What can hang from each mark
kive: dakip fogapon lefu voki
voki: makubi
makubi: dakip fogapon lefu mukid voki
mukid: makubi
lefu: kive makubi
fogapon: kive
dakip: kive

Known rows, with every way that one mark hangs from another
voki{makubi{dakip{kive} fogapon lefu}}: [-2.78  6.38 -1.54  0.58 -1.34  2.31  2.53  0.62 -3.55  0.93  4.10 -1.48
 -0.15 -3.79 -3.07 -0.54 -4.03  0.12  0.42 -2.70 -0.06  3.83  2.93  2.90
 -1.46  5.52 -3.56 -4.82  1.41 -1.71]
dakip{kive{lefu{makubi{fogapon mukid voki}}}}: [-2.91  0.49 -0.54  1.33  1.32 -1.37  4.27  0.25  0.09  4.44  2.80  1.36
  3.60 -1.40 -5.02  1.03 -1.94 -1.34 -0.65 -2.91 -2.50  0.71 -1.57 -2.36
 -1.68  1.13 -4.68 -1.97  2.39 -1.24]
kive{fogapon}: [ 0.04  1.40  0.08  5.95  3.56 -3.15  7.20  5.25 -1.53  2.25  1.20 -0.24
 -0.39  3.85 -1.95  0.27  2.17 -0.19 -1.34 -0.25 -0.22  1.35 -0.87  0.22
 -1.12  0.46  0.15 -1.26  2.66  2.23]
voki{makubi{dakip lefu{kive{fogapon}} mukid}}: [-1.02  5.63 -1.10  1.66  2.48  0.86  3.40 -1.24 -3.62  1.53  0.72  2.03
 -6.87  0.80 -6.40 -2.27 -2.98  0.16 -1.48  0.84 -1.45  1.81  0.73  1.71
 -3.40  5.11 -4.42 -4.45 -0.85  0.54]
lefu{kive{fogapon}}: [-0.75  1.74 -0.47  5.95  3.71 -2.78  8.82  5.31 -2.89  3.52  0.99  0.71
 -3.21  1.45 -5.35 -0.22  1.00  0.76 -2.04  0.42 -4.17  1.00  0.16 -0.67
 -3.16  1.07 -2.15 -3.66 -0.17  4.06]
fogapon{kive{dakip lefu}}: [-0.01  4.31  1.45  3.38 -0.05 -1.91  6.03  1.57 -1.39  8.05 -1.10  4.10
  0.72 -4.72 -3.10  2.56  5.07  0.59  2.38  0.60  0.51 -0.79 -2.31 -0.25
 -0.86  4.94 -3.52 -4.39  3.73  1.84]
mukid{makubi{dakip fogapon lefu{kive} voki}}: [-4.87  0.68 -1.45 -1.35  2.29  3.03  5.15  3.30  1.67  2.78  2.05 -0.33
 -2.19 -0.85 -5.84 -2.89 -5.16  0.02 -0.44 -0.39 -2.01  3.80  0.10 -0.24
 -3.98  1.08 -4.79 -5.56 -1.29 -3.42]
kive{dakip lefu{makubi{fogapon mukid}}}: [-1.20  2.98 -0.93  2.73  2.69 -2.23  4.72 -0.17 -1.58  4.36  1.44  4.04
  2.83 -2.14 -1.13  0.25 -3.00 -0.10 -2.35 -1.41 -0.08 -1.26 -4.40  1.02
 -0.55  2.51 -2.84 -2.24  5.15 -1.62]
voki{makubi{dakip}}: [-1.92  2.67  1.48  3.35 -2.31 -1.08  5.18  0.24 -1.34  1.07  1.25 -0.54
 -0.43  1.70 -2.58  0.89 -2.39  2.54  2.54 -1.71  2.27  2.89  0.13  2.90
  1.13  5.61  0.11 -4.29  1.06  1.40]
voki{makubi{dakip{kive} fogapon}}: [-2.09  4.83 -0.42  2.67 -1.32 -0.69  3.16  1.64 -2.69  0.10  4.65 -3.65
  1.14 -3.39 -2.84  0.56 -3.37  0.68  0.24 -2.88  0.44  5.28  2.55  2.98
  0.41  5.18 -1.40 -4.27  0.85 -0.19]
fogapon{kive}: [-2.52  2.36  0.12  5.92  0.59 -0.13  7.33  2.73  0.34  3.94 -1.26  1.31
  0.62 -1.27 -5.49  3.42  5.27  0.97  1.97 -0.61 -0.99 -0.11  0.38 -0.92
 -0.79  2.35 -1.99 -6.95  0.28  4.18]
fogapon{kive{dakip lefu voki{makubi{mukid}}}}: [-0.50  2.14  2.97  2.51  0.21 -2.35  2.86 -1.98  0.61  5.56 -1.56  2.54
 -2.12 -0.83 -4.82 -0.34  5.43 -0.26  0.51  2.49  2.11 -0.24 -0.78 -0.37
  0.40  5.96 -1.51 -1.44  2.59  0.90]
dakip{kive{lefu}}: [ 0.16  1.29  2.63  2.88 -1.57 -4.11  6.85  1.00 -2.52  6.75  1.09  3.40
  0.20 -1.23 -2.86  3.02  1.62  1.81  2.34 -1.59 -0.83 -0.23 -1.58 -0.39
 -1.65  3.69 -3.65 -2.28  2.87  2.10]
mukid{makubi{dakip fogapon lefu voki}}: [-4.29  0.29 -0.92 -1.39  1.95  2.61  3.90  3.02  2.77  1.63  2.25 -0.78
  0.43  1.21 -2.84 -2.62 -3.99 -0.47  0.28 -0.97  1.00  3.78 -0.70  0.45
 -2.40  0.95 -3.01 -3.65  0.70 -4.71]
mukid{makubi}: [-3.95 -2.11  2.41  4.09 -1.32 -3.77  8.85  2.83  1.99  0.65 -1.19  2.17
 -3.17  3.06 -1.47 -0.21 -0.78  2.36  0.62  1.19 -0.27 -0.40 -1.31  1.18
 -0.02  0.01  1.23 -4.57  1.23  2.41]
kive{dakip fogapon voki}: [ 1.96  0.07  2.97  4.43  6.56 -4.83  4.84  5.43 -0.34  4.60  2.70 -2.23
 -0.90  3.10 -1.20 -3.18  3.90 -1.30 -3.29 -0.16  2.86  3.99 -0.46  1.03
  0.56  1.91  0.93  2.54  3.98 -0.07]
fogapon{kive{dakip lefu{makubi{mukid}} voki}}: [-1.46 -0.09  2.27  2.27  2.26 -1.57  4.80 -1.53  2.05  6.61  0.16  4.18
 -0.47 -2.94 -5.34 -0.78  2.86 -1.47  0.24  0.06 -0.10 -1.40 -2.65 -1.14
 -0.35  3.95 -2.16 -2.48  3.40  1.11]
lefu{makubi}: [-4.64 -1.22  0.52  4.86 -0.50 -0.65  8.86  1.91  0.64  1.71  1.22  2.43
  1.77  1.61 -3.22  0.94 -2.94  1.25  1.17 -3.05 -2.15 -1.26 -1.72  0.16
  0.71  0.57  0.37 -5.62  2.45  3.17]
voki{makubi{fogapon}}: [-3.48  2.93 -1.41  5.12 -2.13 -0.31  5.62  2.61 -1.77 -1.59  0.46 -2.13
  2.20  2.99 -2.01  1.26 -1.60  1.56 -1.08 -0.71 -0.21  1.23  1.63  1.40
  0.53  2.00  0.82 -4.07  1.65  0.75]
lefu{kive{dakip fogapon voki{makubi{mukid}}}}: [ 0.02  1.75  1.87  4.63  5.06 -4.36  4.07  2.28 -2.12  2.48  0.99 -1.40
 -6.02  1.98 -5.73 -4.22  1.61 -0.74 -4.83  2.23 -0.72  3.27  1.46  0.52
 -0.93  2.85 -0.82 -0.37  0.37  1.81]

Rows
[-5.33 -2.11  1.80  0.12 -0.33  0.83  6.60  2.40  3.22  2.53 -1.70  2.29
 -2.01  5.08 -3.69 -1.74 -0.18  0.34  1.31  0.76  0.01  0.28 -1.05 -1.38
 -1.75 -1.02 -1.99 -3.89  1.33 -1.12]	mukid{makubi{lefu voki}}
[-3.98  0.73 -3.06  1.81  5.90  2.29  4.52  1.37  1.24  2.71  3.50 -1.23
  2.17 -1.28 -9.06 -0.96 -6.35 -0.82 -1.62 -3.83 -3.30  3.49 -0.92 -1.80
 -2.37  1.52 -4.96 -6.12 -1.99 -0.92]	lefu{kive makubi{dakip fogapon mukid voki}}
[-3.41 -2.53  2.71  0.47  0.37 -1.75  5.96  2.68  4.11  2.81  1.03 -0.88
 -0.75  2.62 -3.25 -1.19 -2.10  1.07  2.35 -0.74  2.17  4.12 -1.70  0.52
  0.24  1.64 -0.66 -3.27  0.14 -1.30]	mukid{makubi{dakip voki}}
[-0.48 -1.43  2.49  3.43  0.29 -1.01  7.14  0.48  1.25  6.71 -0.95  2.65
  0.00  1.22 -5.45  1.40  5.62  0.27  2.88  0.78 -0.04 -1.82 -1.31 -2.43
 -1.61  4.35 -1.63 -2.06  1.79  2.26]	fogapon{kive{lefu voki}}
[-0.78 -4.39  3.21  0.50  0.09 -1.33  7.24 -1.21  1.78  5.66  3.15  3.23
  0.78  2.39 -2.85 -1.51 -4.49  0.69  3.17 -2.65  0.89 -0.64 -4.20  0.13
 -0.49  5.43 -0.42  0.19  3.51 -0.42]	kive{lefu{makubi{dakip}} voki}
[ 3.32 -0.20  3.37  2.73  4.58 -5.57  5.12  3.30 -1.26  7.00  2.44  1.08
 -1.07  2.98  0.11 -2.71  3.21 -1.24 -1.70  1.19  2.87  1.40 -3.11  0.24
 -0.60  3.77 -0.23  4.94  5.89 -1.42]	kive{dakip fogapon lefu voki}
[-0.76 -4.07  2.17  2.70  1.58 -2.79  7.88  2.52  0.78  3.50  3.20  2.71
 -0.65  4.31 -1.46 -3.28 -1.56 -2.33 -0.78  0.09 -1.64 -1.80 -3.17 -1.11
 -1.14  1.96  1.30  3.45  5.14  0.45]	kive{fogapon lefu{makubi} voki}
[ 0.42  0.65  3.49  2.58  1.59 -2.09  5.32  0.88  0.59  8.56 -0.14  2.54
  0.14 -2.20 -4.06  0.46  6.19  0.14  1.92  0.79  1.63 -0.07 -1.75 -0.91
 -0.45  5.08 -2.12 -1.73  3.22  1.05]	fogapon{kive{dakip lefu voki}}
[-0.54  1.44  0.57  1.27  4.77 -3.17  3.93  2.06 -0.21  5.72  2.00  3.23
  1.24  0.91 -2.05 -2.49 -0.36 -3.38 -2.32 -0.21  0.54  0.76 -4.84 -1.14
 -0.17  1.31 -2.50  1.95  5.93 -2.19]	kive{dakip fogapon lefu{makubi{mukid voki}}}
[-2.63  0.20  3.33  1.83 -1.50 -0.67  4.52  0.26 -0.91  2.92  1.50 -0.30
 -2.87  1.61 -4.76 -1.51  1.07  0.60  0.70 -1.55 -0.23  1.62  3.09  0.15
 -0.70  3.59 -1.80 -1.89  1.21  1.57]	dakip{kive{voki{makubi{lefu}}}}
[ 1.19 -1.18  2.45  2.18  5.51 -4.93  4.47  0.83  0.27  5.01  2.79  3.13
 -1.74  2.02 -1.24 -4.32 -0.23 -2.84 -3.64  0.65  0.82 -0.31 -4.27  0.12
 -0.19  2.72 -0.06  3.92  5.85 -1.35]	kive{dakip fogapon lefu{makubi{mukid}} voki}
[-2.40  0.17  1.73  3.77 -0.37 -2.11  4.14  2.17 -0.51  0.77  3.30 -3.96
  0.33  0.95 -3.90 -0.88  0.55  0.12 -1.10 -1.83 -0.36  3.66  3.66  0.43
  0.32  2.66  0.13 -1.25  0.88  0.99]	dakip{kive{voki{makubi{fogapon}}}}
[-0.93  3.19  1.14  3.45  0.19 -1.86  3.51 -2.10 -1.08  0.81 -0.10  0.29
 -1.74  2.82 -4.13  0.97 -1.73  2.44  0.68 -0.95  2.75  2.26 -0.50  2.64
  0.59  5.53 -0.95 -4.22 -0.31  0.92]	voki{makubi{dakip mukid}}
[-0.70  0.14  0.86  1.42  0.71 -1.79  6.19 -2.83 -0.06  4.82  1.18  5.68
  0.19  0.41 -3.34  0.92 -4.75  1.17  1.90 -2.20  0.21 -1.80 -5.48  0.70
 -1.01  5.13 -3.04 -2.83  2.90 -0.20]	kive{lefu{makubi{dakip mukid}}}
[-2.56  5.81  0.00  2.89 -0.12  0.20  5.46  2.80 -4.58  2.25  0.49  1.89
 -5.31 -0.50 -3.57 -2.55 -0.86  0.05 -1.91  1.67 -2.45  1.07  1.61  1.50
 -1.87  3.37 -2.71 -3.94  2.39  1.39]	voki{makubi{lefu{kive{dakip fogapon}}}}
[-2.64 -1.92  2.43  4.76 -0.46 -1.38  7.76  1.49 -0.63  2.44 -0.26 -0.52
 -3.78  4.36 -7.03 -1.24  0.03  2.40 -0.24  0.42 -2.35  0.76  1.95 -0.56
 -0.98  3.14 -0.23 -3.62 -1.11  3.89]	lefu{kive{voki{makubi}}}
[-0.62  3.77 -3.24 -0.44  7.49  3.98  0.57  0.04  0.80  4.47  1.28 -1.16
  3.67  3.18 -6.48  0.41 -1.20 -0.60 -1.24 -3.41  3.26  3.96 -0.93 -0.77
 -3.53  2.76 -7.18 -3.12 -0.69 -5.82]	makubi{dakip fogapon lefu mukid voki}
[-1.78 -3.56  3.82  1.60 -0.99 -3.17  7.32  0.04  0.49  5.74  3.57  2.89
 -0.16 -0.34 -3.82 -0.70 -1.16 -0.19  1.71 -2.68 -2.07 -0.77 -1.44 -1.10
 -0.70  3.39 -1.61 -0.25  3.31  1.65]	dakip{kive{lefu{makubi} voki}}
[-1.32  4.65 -1.87  3.80  1.45 -0.51  2.37 -0.75 -1.36 -0.99  1.29 -2.12
  0.89  1.69 -3.46  0.93 -3.12  1.29 -1.54 -1.17  2.26  3.16  0.66  2.59
  0.03  4.70 -1.15 -3.99 -0.33 -1.10]	voki{makubi{dakip fogapon mukid}}
[-2.96  3.08  2.41  2.45 -0.22  1.29  3.56  0.54  0.27  3.98 -0.53  0.52
 -2.19 -1.95 -4.99 -1.71  4.85 -0.68  0.82  0.77  1.16  1.23  2.17  0.46
  0.16  4.57 -1.66 -4.15  2.29  1.02]	fogapon{kive{dakip voki{makubi{lefu}}}}
[ 1.29  2.19  1.60  3.18  1.16 -5.16  6.47  3.39 -3.27  5.62  2.83  2.23
 -1.52 -0.97 -1.84  0.85  2.20 -1.04  0.02 -0.23 -1.78  0.91 -1.18 -0.34
 -2.20  3.01 -2.81  0.77  3.83  1.62]	dakip{kive{fogapon lefu}}
[-1.94  4.63 -2.58  3.79  7.28  0.84  1.07  2.75  1.85  4.64 -0.50 -2.97
  5.00 -1.54 -7.07  1.85  5.85 -1.89 -3.04 -0.94  1.71  4.03  0.49 -2.23
 -0.78  0.55 -4.97 -4.60 -0.03 -2.01]	makubi{fogapon{kive{dakip}} mukid voki}
[-0.24 -0.95  3.00  3.16  2.00 -2.03  3.15 -2.21  1.18  1.64  0.45 -1.46
 -2.15  5.97 -4.87 -1.09 -0.28  1.72  0.18 -0.97  3.87  2.60  0.18  1.59
  0.95  5.57  0.37 -1.00 -0.50  0.03]	kive{voki{makubi{dakip mukid}}}
[-0.59  4.62 -2.63 -1.24  7.02  2.94 -0.63  0.07 -0.30  5.19  3.50 -2.13
  2.70 -1.28 -7.18  0.26 -0.73 -1.54 -1.12 -4.50  1.88  5.61  0.59 -0.72
 -3.58  2.93 -8.55 -3.14 -1.02 -5.23]	makubi{dakip{kive} fogapon lefu mukid voki}
[-4.77 -1.87  0.40  4.15  0.82 -1.17  6.69  3.80  4.06 -0.66  0.59 -1.33
 -1.43 -0.15 -3.56 -1.63  1.43 -0.43 -1.40  2.03 -1.69  1.05  1.21 -0.40
 -1.12  0.02  1.09 -4.34  0.06  1.19]	mukid{makubi{fogapon{kive{voki}}}}
[-1.90  2.53  0.96  1.89  1.34  0.84  2.62  1.73 -1.12  1.87  1.33 -1.72
  0.40  2.30 -1.60 -2.96  0.17  0.09 -2.48 -0.43  2.62  2.62  1.87  1.98
  0.01  3.46 -0.59 -1.11  3.63 -2.83]	kive{dakip voki{makubi{fogapon lefu}}}
